Each row comes from the steps of one path. Every step used is in the known rows, and no mark comes twice. Write the path behind each row, first mark first.
Known rows:
w-a-l-u: [-0.93  0.87  0.61 -1.25  0.85  3.21 -1.55  1.98 -0.29 -1.36 -0.64 -0.43
 -0.52 -1.28 -5.28 -0.35  0.29  0.26 -1.85  0.12 -0.10 -0.50 -1.22]
d-z-a-w-h: [ 1.25  2.70 -1.03 -3.22  0.12 -0.49 -0.83 -1.44 -1.82 -0.97 -1.50 -1.10
 -1.90 -1.59  5.89 -1.07  1.96  4.45  0.38  0.76  1.69  0.86 -0.94]
a-h-w: [ 0.71  0.33 -0.04 -0.26  0.41  1.01 -0.48 -3.44  0.46  0.20 -1.19  0.47
  0.87 -0.03 -0.63 -0.33  0.71  0.06  1.33 -0.18 -2.36 -0.31 -0.29]
l-u-w-h: [-0.74 -0.30  1.39 -1.09 -0.58 -0.21  2.42  0.71 -1.44 -0.65 -1.23 -0.52
 -0.03 -0.80 -0.72  1.03  1.36  1.32  1.89 -0.45  0.15 -2.12  0.46]
v-a-w: [ 1.18  1.98 -0.44 -0.71  1.96  0.35 -1.10 -3.23 -0.54 -0.46  0.38 -0.40
 -0.06  0.01  5.60 -0.55  0.68  1.11  0.29  0.35  0.51  1.24 -0.26]
v-a-l-w: [ 0.01  0.91 -1.32 -0.74  2.17  0.98 -2.17 -4.13 -0.61 -1.11  1.36 -1.01
 -2.19 -0.07 -0.96 -1.38  0.03  0.20 -1.04 -0.10 -0.72  0.15 -0.11]
z-a-w: [ 0.90  1.07 -0.32 -1.86  0.25 -0.59  1.09 -2.06  0.02 -0.82 -0.60 -1.57
 -1.27 -1.26  6.83 -0.29  0.26  2.26  0.17  0.47  1.49  0.77 -1.01]
h-w: [ 0.00  0.37 -0.30  0.09 -0.14  0.70  0.22 -2.14 -0.10  0.57 -0.95 -0.43
 -0.54 -0.60 -0.93 -1.11  0.34  0.09  0.95 -0.04 -1.18  0.37  1.46]
u-w: [ 0.29 -0.14  0.10  0.15 -0.56  0.21  2.08 -0.98  0.01  0.03  0.13 -0.46
 -0.56 -0.58  1.76 -0.05  0.49 -0.05  1.03 -0.26 -0.39 -0.83  0.57]
z-a-l-u-w: [-1.66 -0.05  0.18 -2.15 -0.36  1.48  1.98 -0.43 -0.06 -1.82 -0.24 -2.42
 -0.52 -2.77 -1.29 -0.11  0.11  1.42 -1.06 -0.05  0.90 -2.53 -0.06]
d-a-l-w-h: [ 0.08  1.29 -1.10 -1.68  1.61  0.32 -2.14 -1.46 -1.49 -1.41  0.72 -0.93
 -3.80 -1.38 -2.84 -0.97  1.13  1.46 -0.06 -0.09 -1.56 -0.39 -0.71]
v-a-l-u-w: [-1.32  0.86  0.09 -0.83  1.51  2.44 -0.15 -1.70 -0.59 -1.44  0.75 -1.34
  0.62 -1.47 -2.38 -0.32  0.51  0.26 -0.88 -0.14  0.01 -1.92  0.82]
l-w: [ 0.86 -0.22 -0.54 -0.18  0.26 -0.76  0.42 -2.46 -0.57  0.04 -0.48 -0.60
 -1.90  0.55  0.35 -0.52 -0.36  0.07  0.61 -0.36 -0.62  0.86 -0.32]
d-z-a-l: [-0.50  1.88 -1.86 -2.20  0.11  1.74 -2.56 -0.67 -0.39 -1.39  0.08 -1.54
 -1.17 -2.25 -1.47 -1.77  0.36  2.29 -2.70  0.73  0.81 -0.37 -0.37]
v-a-l: [-0.84  1.08 -0.76 -0.59  1.89  1.76 -2.58 -1.65 -0.07 -1.11  1.90 -0.46
 -0.30 -0.59 -1.14 -0.88  0.44  0.14 -1.66  0.29 -0.15 -0.69  0.11]
a-w: [ 1.03  0.89  0.32 -0.71  0.55 -0.05  0.58 -1.29  0.13 -0.25 -0.55 -0.19
 -0.59 -0.08  4.52 -0.21  0.40  1.02  0.88  0.24 -0.34  1.02 -0.56]
d-z: [ 0.62  1.78 -1.22 -0.33  0.00  1.06 -2.20 -0.34 -0.94  0.09 -0.90  0.02
  0.28 -0.40 -1.09 -1.16  0.40  1.09 -0.87  0.33  0.08  0.94  0.30]
u-l-w: [ 0.36 -0.42 -0.05 -0.33  0.71 -2.11  1.16 -2.91 -1.27 -0.05  0.34 -0.36
 -1.06  1.00 -0.80 -1.75 -0.58  0.00  0.85 -0.29 -0.31  1.66 -0.65]
v-a-z-d: [ 0.09  3.33 -0.81  0.30 -0.52  0.71 -3.19 -3.44 -0.96 -0.71 -0.19 -0.32
  3.93 -1.59  3.66  0.33  0.61 -0.13 -0.20  0.64  1.58  0.20 -0.70]
u-l: [-0.52 -0.14  0.50 -0.21  0.46 -1.31  0.71 -0.44 -0.81 -0.04  0.88  0.18
  0.60  0.48 -1.35 -1.28 -0.24  0.01  0.14  0.10  0.29  0.75 -0.35]
v-a-z: [-0.45  2.18 -0.62  0.14  0.74  1.28 -2.84 -1.78 -1.10 -0.88  0.91 -0.08
  1.45 -0.71 -0.13  0.00  0.65  0.09 -0.79  0.45  1.08  0.49  0.68]
z-d-a-v: [ 1.64  3.58 -0.94  0.71  0.01  0.12 -0.59 -2.51 -0.84 -0.52 -2.81 -1.34
  1.22 -2.13  7.51 -0.02  0.40  0.83 -0.46  0.20  0.91 -0.28 -1.59]
h-w-a: [ 0.75  1.38 -0.25 -0.23  0.22  2.06 -0.82 -1.14 -0.36  0.51 -1.19 -0.14
 -1.87 -0.90 -1.14 -1.53  0.85  0.04  0.48  0.06 -0.61  1.33  0.30]
h-w-a-l: [-0.16  1.39 -0.29 -0.80  0.69  3.42 -1.80 -0.89  0.15 -0.47 -0.38 -0.42
 -2.53 -1.69 -3.40 -2.02  1.03  0.12 -0.75  0.21 -1.76  0.38  0.16]
z-d-a-l-u-w: [-0.48  2.77 -0.41 -0.64 -0.18  2.26 -0.58 -1.57 -0.44 -1.33 -1.07 -1.95
  2.08 -3.67 -0.74 -0.09  0.31  0.15 -0.42  0.07 -0.32 -1.95 -1.15]

Which path is each row?
[ 1.62  0.75 -0.61 -0.55  0.57  0.68 -0.57 -1.56 -0.73 -0.05 -0.74 -0.20
 -2.96  0.26  0.04 -0.83  0.22 -0.04  0.16 -0.27 -0.14  1.85 -1.39] | l-w-a
[ 0.35  1.69 -2.37 -2.38  0.40  1.03 -2.21 -3.07 -0.97 -1.38 -0.36 -2.09
 -3.10 -1.74 -0.84 -2.24  0.00  2.37 -2.15  0.30  0.34  0.61 -0.71] | d-z-a-l-w
[ 1.21  2.72 -1.51 -1.01 -0.22  0.50 -0.09 -1.66 -1.36 -0.94 -2.87 -1.82
 -1.18 -1.61  5.60 -1.15  0.60  3.02 -1.96  0.42  2.11  0.07 -0.26] | d-z-a-v
[-1.69 -0.41  1.38 -1.73 -0.15  1.17  1.42  1.04 -0.99 -1.60 -0.39 -0.80
 -0.68 -1.58 -3.33  0.39  1.57  1.48  0.76 -0.25 -1.03 -3.08  0.23] | a-l-u-w-h
[ 0.23  2.02  0.17 -0.33 -0.36  2.21 -2.22  0.93 -0.78 -0.76 -0.18  0.39
 -0.21 -1.24 -1.42  0.02  0.94 -0.09 -0.67  0.42  0.74  1.14 -0.77] | w-a-z
[-0.17  0.87 -0.06 -1.02  0.83  2.61 -2.08  1.13  0.23 -1.02  0.53 -0.02
 -1.89 -1.04 -2.77 -0.97  0.69  0.00 -1.69  0.28 -0.57  0.01 -1.18] | w-a-l
[-0.26  1.92  0.96 -0.46 -0.86  3.02  0.34  0.93 -1.34 -1.11 -1.32 -0.47
  0.71 -2.07 -2.53  0.60  1.01  0.06  0.15  0.02  0.76 -0.09 -0.09] | l-u-w-a-z
[ 0.52  0.55 -0.71 -1.53 -0.06  0.43  0.09 -4.04  0.41 -0.29 -1.11 -0.88
  0.03 -1.18  1.53 -0.37  0.56  1.32  0.72  0.02 -0.59 -0.60 -0.83] | z-a-h-w
[ 0.75  0.73  0.84 -1.74  0.47 -0.95  0.65 -0.42 -0.83 -0.58 -0.77  0.15
 -1.41 -0.07  4.72  0.13  1.68  2.32  1.88  0.22 -0.36  0.15 -0.67] | a-w-h
[ 0.76  3.23 -0.06 -0.19 -1.52  1.66 -2.50 -0.69 -0.65 -0.60 -1.33  0.14
  2.25 -1.98  2.49  0.30  0.87 -0.22 -0.13  0.58  1.18  0.97 -2.11] | w-a-z-d
[ 0.94  1.79  0.10 -1.63  1.84 -0.64 -1.14 -2.32 -1.44 -0.74  0.17  0.00
 -1.07  0.18  6.12 -0.13  1.92  2.30  1.51  0.32  0.61  0.41 -0.31] | v-a-w-h
[ 1.64  3.27 -1.27 -0.07  0.19  1.17 -2.53 -5.19 -0.04  0.19 -1.84 -0.29
  2.70 -2.08  2.30 -0.28  0.65  0.07  1.36  0.15 -1.79 -0.07 -1.79] | z-d-a-h-w
[ 2.43  0.60 -0.34 -0.95  1.08  0.90 -1.20 -2.99 -0.22 -0.43 -0.98  0.67
 -1.77  0.85  0.29  0.03  0.54 -0.13  0.73 -0.40 -1.22  1.18 -3.09] | l-w-a-h
[ 1.63  1.64  0.32  0.13  0.43  1.32  0.47  0.13 -0.66 -0.56 -2.40 -0.27
 -2.10 -0.29  4.33 -0.29  0.94  0.73 -0.78  0.01  0.66  0.53 -1.12] | w-a-v
[-1.50 -0.25  0.86 -0.89 -0.02  2.10  1.40  0.24 -0.01 -1.31 -0.19 -1.19
  0.08 -1.64 -3.33 -0.05  0.25  0.26 -0.34 -0.25 -0.97 -2.19  0.48] | a-l-u-w
[-0.30 -0.12 -1.24 -2.00  0.35 -0.03  0.04 -2.81 -0.01 -1.46  0.44 -2.14
 -3.30 -1.33  0.01 -1.17 -0.37  1.41 -1.23 -0.02  0.20 -0.38 -1.00] | z-a-l-w
[ 1.14  2.26 -1.84 -1.90 -0.07  1.47 -2.11 -4.34 -0.52 -0.20 -1.96 -0.83
  0.30 -1.52  0.46 -1.57  0.96  2.29 -0.27  0.34 -0.50  0.31 -0.56] | d-z-a-h-w
[-0.16  2.83 -0.89  0.12  0.27  1.57 -2.69  0.00 -1.16 -0.86  0.48 -0.48
  0.66 -2.16 -2.23 -0.09  0.36  0.10 -0.81  0.44  0.37  0.77  0.12] | d-a-z
[ 0.60 -0.40 -0.04 -1.04  0.11 -1.69  0.49 -1.65 -1.46 -0.32 -0.53 -0.13
 -2.59  0.68  0.58 -0.11  0.90  1.33  1.68 -0.38 -0.48  0.07 -0.46] | l-w-h
[ 0.24  3.10  0.74 -0.32 -2.02  2.45 -0.11 -0.83 -1.24 -0.94 -2.50 -0.70
  3.14 -2.91  1.17  0.89  1.05  0.00  0.60  0.18  1.37 -0.31 -1.48] | l-u-w-a-z-d
[ 1.14  0.78  0.09 -0.15 -0.17  1.62  1.01  0.04 -0.23 -0.05 -0.14 -0.15
 -1.92 -0.91  1.30 -0.35  1.09 -0.25  0.64 -0.16  0.24  0.27 -0.63] | u-w-a
[ 0.69  3.69 -0.26 -0.05 -1.75  2.41 -2.36 -2.66 -0.78 -0.09 -2.40 -0.33
  1.58 -2.54  1.48 -0.97  1.27 -0.07  0.67  0.56  0.06  1.28 -0.70] | h-w-a-z-d
[ 0.05 -0.54  0.50 -1.28  0.55 -3.04  1.14 -2.07 -2.20 -0.33  0.14  0.01
 -2.15  1.09 -0.60 -1.39  0.64  1.28  1.97 -0.30 -0.29  0.86 -0.76] | u-l-w-h
[ 0.60  0.92 -0.33 -0.64 -0.27 -0.58  2.02 -1.46 -0.38 -1.02 -1.97 -1.84
 -1.51 -1.21  6.91  0.02  0.25  1.95 -1.04  0.09  2.11 -0.78 -0.54] | z-a-v
[ 1.23  2.44 -0.74  0.59  1.05  0.73 -0.27 -0.79 -1.04 -0.63 -1.61 -1.01
 -1.29 -1.32  3.42 -0.23  0.47  0.90 -0.96  0.02  0.42  0.01 -0.16] | d-a-v
